What can hang from each mark:
liga: fidiv gura vobe
gura: bise bugefen liga
bise: fidiv gura
vobe: bise bugefen liga
bugefen: fidiv gura vobe
fidiv: bugefen liga

Each row was made from one small tree. The marks that hang from a mark follow it in brackets, in alphabetical order. Every link used is in the known rows. Write each row's tree.
Known rows:
bugefen(gura vobe): [ 0.40 -0.65  0.33 -0.08  1.09 -0.10  1.76 -0.30  0.11  2.10 -1.33 -1.77
 -0.91  1.50  0.08 -2.42  0.47 -2.98 -0.12 -0.46 -2.65 -0.62]
vobe(bugefen(gura(bise liga))): [ 2.13 -0.41 -0.01 -2.93 -0.41  1.75  1.07 -5.77  3.00  1.26 -0.91 -2.36
 -2.96  1.50  0.45  0.20  1.28 -0.87  1.13  2.16 -1.17 -0.50]
liga(fidiv vobe(bugefen)): [ 0.11  1.44  1.63  0.68  1.36  0.10  2.54  2.07 -1.12 -1.46 -1.16  1.02
  0.68 -0.44  2.07 -1.22  2.07 -0.62  0.73 -1.35  1.77  2.43]
fidiv(bugefen(gura(bise) vobe(liga))): [ 1.49 -1.46  0.55 -1.14  0.48  0.29  3.11 -2.22  1.08  1.60  2.06 -3.70
 -2.47  1.66 -1.62 -1.06  2.71 -1.39  0.35  0.45 -0.68  1.70]
bugefen(fidiv(liga) vobe): [ 0.66  1.24 -0.03 -1.19  2.99 -0.45  1.30  1.54 -0.44  0.84  1.38  0.59
 -0.37  0.05 -1.48 -3.59  1.28 -3.09 -0.31 -1.45 -4.27  1.37]
bise(gura(bugefen liga(vobe))): [-0.17  2.27  0.27 -2.10 -0.25  4.47 -1.50  2.47 -0.21 -1.18 -2.39 -1.29
 -0.46 -1.82  1.16 -0.37 -0.59  0.11  0.45  0.62 -0.99 -0.43]
gura(bise bugefen liga): [ 1.49  0.80  0.09 -3.29 -0.43  4.11 -2.46 -2.93  2.05 -1.31 -1.11 -2.25
 -0.28 -0.87  0.33  1.17 -1.11  0.80  0.24  1.82 -1.90 -0.91]
fidiv(bugefen(gura(bise) vobe) liga): [ 1.19 -1.27 -0.79 -0.99  1.65 -1.20  1.25 -3.15  0.98  1.70  1.67 -2.33
 -1.61  0.97 -3.02 -1.21  2.14 -2.26  0.67  0.75 -2.43  1.32]
gura(liga): [ 0.27  1.62  0.17 -1.50  0.36  1.82 -0.60 -0.79  0.77 -0.28 -0.52 -0.60
 -1.28  0.31  0.43  0.06  0.40  0.30 -0.31  0.76 -0.85 -0.99]
bugefen(gura(bise) vobe): [ 0.58 -1.28  0.48 -1.39 -0.38  0.75  0.89 -2.13  2.00  2.25 -0.95 -2.15
 -1.01  0.68 -0.28 -0.99  0.36 -1.80  0.36  0.41 -3.55 -0.39]
bise(fidiv): [ 0.30  0.26 -0.44  0.07 -0.78 -1.14 -0.31  0.18 -1.29  0.05 -0.42  1.05
 -0.90 -1.37 -0.26  1.53  0.52 -0.86 -0.52  0.01  1.05  0.24]
liga(gura(bugefen) vobe): [-1.16  1.20  1.34  1.46  1.05  2.28  0.30  2.44 -2.26 -1.64 -3.80 -1.68
  1.59  0.31  1.07 -0.91 -2.64  0.61 -0.39 -0.80  0.26 -1.19]
bise(fidiv(bugefen liga)): [ 0.93  0.26 -1.55  0.55  1.22 -3.11  0.14 -0.77 -2.29 -0.55  2.22  0.77
 -1.35 -1.08 -2.98  1.30  2.26 -1.31 -0.38  0.42  2.38  2.06]
vobe(bise liga(fidiv)): [ 0.35  0.72  1.11  1.84  0.38  1.91  3.89  1.79 -1.67 -1.43  2.19  0.49
  0.08 -0.05  1.57  0.09  1.71 -0.94 -0.35 -2.34  2.10  2.25]
fidiv(bugefen(gura(liga) vobe)): [ 0.69  0.76  0.55 -1.25  2.36  0.47  1.41 -1.54  0.80  0.75 -0.46 -2.98
 -2.49  2.64 -0.91 -2.53  2.00 -2.38 -0.32  1.21 -1.88 -0.36]
liga(fidiv(bugefen) vobe): [-0.81  2.16  1.77  1.73  2.25 -0.87  1.24  3.72 -1.05 -2.12 -0.38 -0.28
  1.40 -0.52  0.54 -0.69  1.35  0.39 -0.12 -0.93  2.71  2.72]
liga(vobe): [-0.86  1.49  0.89  0.89  0.78  0.22  0.42  2.89 -0.65  0.27 -1.15 -0.03
  0.98 -0.92  0.42 -0.76 -0.10  0.06  0.12 -0.76  0.04 -0.23]
liga(gura vobe(bise bugefen)): [-1.46  0.90  2.17  2.46  0.75  1.67  4.10  1.22 -2.37 -1.32 -1.31  0.74
  0.17  1.73  1.02 -1.73  0.36 -1.26  0.79 -1.16  0.64 -0.78]
gura(bise bugefen(fidiv) liga): [ 1.82  2.02  0.80 -3.92  1.05  3.62 -1.86 -1.83  2.69 -1.22 -0.78 -2.00
 -0.22 -0.58  0.41 -0.70 -1.69 -0.04 -0.12  1.49 -3.23  0.21]
bise(gura(liga)): [-0.18  1.04 -0.15 -2.45 -1.71  2.95 -0.98 -0.10  1.09 -0.10 -0.47 -0.23
 -2.47 -0.51  0.39  0.94  0.74  0.44  0.28  1.02 -0.92 -0.18]

Which tree is each row?
[ 1.78  0.16 -0.27 -1.64  1.08  0.87  2.04 -4.04  1.03  0.99 -1.14 -1.90
 -3.08  2.33  0.85 -1.25  1.54 -1.93  0.58  1.51 -0.15 -0.67]
vobe(bugefen(gura(liga)))
[ 0.02 -0.27  0.87  1.92  0.30  3.69  3.17  0.23 -2.99 -2.05  0.36 -1.62
 -0.01  1.60  0.73 -0.41 -1.32 -0.50 -0.50 -1.36  1.11 -0.54]
vobe(bise liga(gura(bugefen)))
[-0.03 -0.55 -0.12  0.29 -2.03  2.79  2.92  1.53 -1.14  0.09  2.86  0.44
 -1.79 -0.52  0.09  0.58  1.60 -0.79  0.66 -0.99  0.94  1.31]
vobe(bise(gura) liga)
[-2.10  2.13  2.58  2.66  0.80  1.26  1.81  3.80 -1.84 -1.73 -3.61 -0.30
  1.18  0.36  2.10 -0.37 -0.82  1.22 -0.82 -2.11  1.38  0.70]
liga(fidiv gura vobe)
[ 1.07  0.21  0.04 -2.00 -0.66  1.97 -0.46 -4.10  3.03  1.72 -1.38 -2.69
 -2.37  0.64  0.35  0.86 -0.21  0.12  0.18  1.83 -1.88 -1.36]
bugefen(gura(bise liga))
[ 1.77 -0.42 -0.05  0.48 -0.63  0.12  4.64 -0.94 -2.82 -0.37  2.93  1.55
 -2.42 -0.02  0.21  0.67  3.36 -2.68  0.41 -0.71  2.78  1.44]
vobe(bise(fidiv) bugefen liga)
[ 0.58  0.14  0.43  0.11  0.66  1.54  0.71  1.27 -2.84 -1.17  0.00  0.95
  0.69 -1.15 -0.04 -0.87  0.11 -4.15 -0.32 -0.97 -1.79 -0.41]
gura(bugefen(vobe(bise(fidiv))))
[ 2.43 -1.41 -0.57 -0.19  0.58 -0.03  4.57 -2.87 -0.62  1.72  0.91 -2.13
 -2.81  2.29  0.61 -1.24  2.46 -1.94  0.68  0.01  1.92  1.24]
vobe(bugefen(gura) liga)
[ 0.64  4.06  1.39 -1.70  3.28  3.09 -0.48  2.94  0.26 -1.26 -2.33 -1.50
  0.73 -0.91  1.38 -2.86 -1.52 -1.04 -0.54 -0.10 -2.14 -0.35]
gura(bugefen(fidiv) liga(vobe))
[ 1.40  0.74 -0.20 -0.01  2.85 -0.36  3.39 -0.87 -1.00 -0.34  3.21  2.02
 -0.70  0.67 -1.02 -2.99  1.84 -3.75  0.90 -0.76 -1.39  1.86]
vobe(bise bugefen(fidiv(liga)))
[ 1.10 -0.07  0.48 -1.21  0.58 -0.38  0.62 -1.82  2.91  2.06 -0.51 -2.13
 -0.78  0.55 -0.04 -1.06 -1.22 -1.14 -0.01  0.77 -2.55  0.68]
bugefen(fidiv gura(bise))
[-0.71  1.83  1.06 -0.53 -1.21  4.19  0.78  1.40  0.12 -1.79  0.10  1.24
 -1.24 -0.66  1.78  0.78  1.19 -0.75  0.22 -0.59 -0.19  1.12]
vobe(bise(gura(liga(fidiv))))
[-0.63 -0.14 -0.42  1.42  1.57 -1.16  1.19 -1.10 -1.89 -1.25  0.79 -0.85
 -1.11  1.91 -2.50 -0.21  0.49  0.57 -0.29  0.02  1.43  0.88]
fidiv(bugefen liga(gura))
[ 0.93 -0.64  0.79  0.26  0.57 -0.82  0.91 -2.25  1.78 -0.30  0.05 -2.42
 -0.40  0.83 -0.06  0.79  0.75  0.09  0.12  0.84  1.44  2.85]
liga(fidiv(bugefen(gura(bise))))
[-0.13  0.26  0.71  0.99 -1.64  3.14  3.36  2.45 -1.46 -1.29  2.35  0.84
 -1.20 -0.72  1.55  0.94  2.01 -0.65  0.27 -2.07  1.97  3.20]
vobe(bise(gura) liga(fidiv))
[ 0.12  4.16  1.66 -0.24  3.48  3.84  0.56  3.41 -0.48 -1.72 -1.09 -0.72
  1.36 -0.86  1.36 -3.40 -1.49 -2.33 -0.35 -0.68 -2.49 -0.83]
gura(bugefen(fidiv) liga(vobe(bise)))
[-0.05 -0.47 -0.30 -0.33 -1.23  3.25 -0.14  1.05 -1.17 -1.36  0.62  0.23
  0.55 -1.05  0.38  0.14 -1.07 -1.57  0.86 -0.06 -0.61  0.28]
vobe(bise(gura(bugefen)))
[ 0.48 -0.74 -0.64 -0.50 -0.27  2.42 -0.89 -2.81 -0.54 -1.15 -1.09 -1.76
  0.34  0.04 -1.13  1.23 -1.94  0.88  0.22  0.32 -1.03 -0.20]
fidiv(liga(gura(bise bugefen)))
[-0.46  0.78  0.22  1.30  1.55  0.06  3.02  0.11 -2.55 -0.41 -1.28  0.31
 -0.60  0.98 -0.38 -1.38  1.15 -0.56  0.79 -1.03  0.63  0.22]
fidiv(liga(gura vobe(bugefen)))
[ 0.43  0.69  1.27  2.27  1.33  0.78  4.09  1.44 -1.80 -2.33  3.59 -0.11
 -0.36  0.81  0.22 -0.19  2.73 -0.65 -0.36 -1.51  3.67  3.41]
vobe(bise liga(fidiv(bugefen)))
[ 0.23  0.05  1.05  0.57  0.52  2.20  3.81  1.66 -1.66  0.19  2.42  0.24
 -0.83  0.70 -0.03 -1.98  2.42 -2.61 -0.04 -1.96 -1.48  0.33]
bugefen(vobe(bise liga))
[-0.58  2.05  1.16  0.07  1.06  2.97  0.85  4.95 -1.17 -1.09 -0.44  0.37
  1.40 -1.92  1.02 -2.61 -1.54 -2.38  0.44 -1.06 -1.89  0.94]
liga(vobe(bise(gura(bugefen(fidiv)))))
